Each row was made from one walk, in order. Every step used is in the known rows, and no mark comes twice. Write each row's walk.
Known rows
guba -> femarov: [ -4.8 -16.6  -7.4  15.3   2.1   8.7 -27.9  -0.9  22.0   9.5  36.6 -21.5
 -18.9  -6.8 -12.7  -0.5  18.6]
mudosu -> fuban -> mobina -> guba -> femarov -> gafal: [ 28.1   3.5 -27.5  11.7 -39.0  46.2  -5.5   5.9 -59.0  16.6  -0.3  -7.3
 -20.9  21.9 -15.8 -12.7  -3.9]
poze -> femarov: [-16.9 -32.4   2.1  13.4  29.1 -31.4 -28.2   1.8  27.4   4.7  13.0 -17.6
  -7.8  22.9  23.5   3.9  10.7]
poze -> femarov -> gafal: [ -9.8 -22.9  -5.0  15.7   4.1  11.6   3.1  10.1 -44.1   7.9 -12.5   4.7
 -12.8  15.5  13.4  -9.4   8.6]
mudosu -> fuban -> femarov -> guba: [  7.7   2.2  -7.9  11.4   4.9  13.2  -4.9 -10.3 -30.7 -12.0 -18.2  14.0
  -6.9  -9.6   5.5   2.9 -10.6]
poze -> femarov -> guba: [-13.6 -32.8  -4.1  16.2  34.2  -0.1   2.1  16.5 -17.6   6.5  -7.5   9.2
 -11.5  23.2  18.8  14.2  10.0]
guba -> mobina: [ -9.9 -17.1  57.3  10.4  18.0  30.8  37.8   0.5  28.2  -1.1  -0.9  27.5
   0.5   2.0  -9.1  12.3   4.8]
fuban -> mobina -> guba -> femarov -> gafal: [ 19.5   8.4 -20.0   4.4 -30.3  38.3   1.0   8.5 -46.7  14.4  -3.3  -3.5
 -20.8  19.3 -14.8 -12.5  12.7]
mudosu -> fuban -> mobina -> guba: [ 47.9  30.1  29.8   5.3 -22.1  26.3 -20.7 -15.0   1.0  11.3 -10.7 -32.2
   7.3  43.5  -8.9  12.9 -11.7]
guba -> mobina -> fuban -> femarov -> gafal: [ -4.7  15.5 -11.5 -10.1 -18.2  28.5  10.7  -3.7 -34.4 -19.8 -16.0  27.8
  11.0 -13.8 -17.7 -34.2 -15.0]
fuban -> femarov: [ -3.3  30.1  12.2  -9.2   6.4 -29.1 -26.1 -30.2  34.4 -27.8  -5.4  -1.0
  -1.6 -28.2   5.0 -11.8  15.8]
mobina -> guba: [  9.2  26.1  38.1   9.4  23.8   1.9  -8.1   5.0  18.6  13.9   2.6 -31.0
  19.8  -9.4 -11.9   6.5  22.8]
poze -> femarov -> gafal -> mobina: [-29.2 -35.0  16.2 -21.6  -8.1  33.6   8.5  -2.0 -11.1  11.7 -15.9  -1.6
  -3.6 -15.1  48.7  20.1  -5.7]
mobina -> guba -> femarov -> fuban: [  5.8   5.7 -10.0  12.3 -16.9 -77.3  -1.5   9.1  -7.2  16.4  22.1 -10.2
 -20.7  -0.4   1.5  -2.8  24.9]
mudosu -> fuban -> femarov: [ 13.6  19.0  -2.9   8.3 -11.5 -13.0 -38.9 -35.0  10.4 -22.3  -1.8 -10.0
  -2.1 -22.8   2.5 -12.5 -18.8]
mobina -> fuban -> femarov: [ -7.2  27.7  -7.0 -18.1  -0.8 -14.4 -40.0 -24.5  35.6 -33.1   8.2  -4.4
  30.6 -25.0 -16.7 -30.0 -16.8]
gafal -> mobina -> guba -> femarov: [ -3.1  -5.4 -19.1 -11.3  -5.9   8.8 -24.3   7.4  31.1  19.4  33.1 -32.4
  -9.6 -16.9  -1.6   7.3  15.4]
mobina -> fuban -> femarov -> poze: [ -3.6  17.1 -32.5  -5.7   1.3 -66.5  -3.6  -6.0   9.3 -19.6   0.7  -0.4
  15.8 -16.9  -1.4 -15.3 -13.7]

Which walk is each row?
[-14.1 -38.5  14.0   7.3  25.1  18.7  44.8  21.1   4.3   1.4  -6.9  43.8
 -13.7  25.3   3.9  13.6   0.0] | poze -> femarov -> guba -> mobina
[-13.5   3.6  -8.5 -19.7   8.1  18.6  -2.3  -5.0  -7.2 -18.2 -12.8  18.5
  15.4 -18.3   4.5  -1.4 -14.5] | gafal -> mobina -> fuban -> femarov -> guba
[ 36.1  38.5  39.6  -6.1  -8.9  15.2 -13.0 -11.1  18.6   7.7 -12.8 -26.3
   8.2  40.3  -7.6  13.3  12.2] | fuban -> mobina -> guba
[-17.4 -29.6   1.7  -2.4  15.3  39.6   9.2  18.7   9.3  -5.5  15.9  22.0
  36.5  18.3 -28.9 -12.4 -41.9] | poze -> femarov -> guba -> mobina -> fuban
[-23.7 -27.7  11.0 -21.4 -20.8  52.6   8.4  -4.0 -13.3  13.6  -4.9  -3.3
  -8.9 -30.1  32.0  18.0  -1.8] | guba -> femarov -> gafal -> mobina
[ -2.7  13.9  28.9 -17.5  -0.1  29.8  10.0   7.3  -4.3  19.9 -13.2 -20.0
  16.3 -24.2  14.6  15.2   9.4] | femarov -> gafal -> mobina -> guba
[ -4.8  12.3 -32.4  -9.1  -0.7 -62.0  11.8  -0.9  14.0 -21.3   0.2  14.7
  13.2 -12.5  -5.5 -15.2 -18.6] | guba -> mobina -> fuban -> femarov -> poze
[  6.6  -0.7 -42.1  13.4   3.7 -58.4   4.5  18.5   1.5  15.6  20.4 -19.6
 -12.7  -4.2  -4.4   4.2  14.1] | mobina -> guba -> femarov -> poze
[ -0.4  18.3 -19.9   1.2   5.9 -77.8   6.2 -10.3   9.2 -14.8  -9.6   2.0
  -5.3 -19.2  13.8  -2.4   8.2] | fuban -> femarov -> poze
[-23.9 -22.0  -1.0 -22.6 -15.4  63.6 -16.4   2.6  -2.9   3.0  17.0 -10.9
  40.2 -19.6  -9.2  -8.9 -42.6] | guba -> femarov -> gafal -> mobina -> fuban
[ 19.5   5.5 -41.5   4.5 -13.9 -52.2   3.0  11.3   2.2  12.8  13.7 -17.3
 -18.3  20.6  -2.7   6.2   8.7] | fuban -> mobina -> guba -> femarov -> poze
[ -8.3  -7.8  19.6  -3.5  13.7  20.4  46.0   4.3   8.1 -13.1 -15.9  51.5
 -10.4   0.3  -5.3   6.5   2.8] | fuban -> femarov -> guba -> mobina
[ -1.4 -15.5 -34.0  18.3   2.9 -51.4   4.6  10.8   1.5  10.4  20.6 -11.7
 -18.2  -4.6   1.0   5.4  11.0] | guba -> femarov -> poze
[ -6.6   9.9 -10.7  -5.5  14.1  11.9  -5.6  -3.4 -12.2 -19.8 -11.1  17.8
  14.6 -10.0  -8.8  -9.9  -9.6] | mobina -> fuban -> femarov -> guba
[ 38.5  40.9  33.6  -5.9 -21.5 -24.8  -2.4  -8.3   5.0  10.0 -14.8 -17.3
   0.2  42.7   0.1  11.6  12.9] | femarov -> fuban -> mobina -> guba
[-10.3 -23.9  40.9  10.9  21.7  42.1  55.6  12.4  -2.2   1.7 -12.9  45.4
  -5.2   9.3  -7.5  17.5   2.3] | femarov -> guba -> mobina
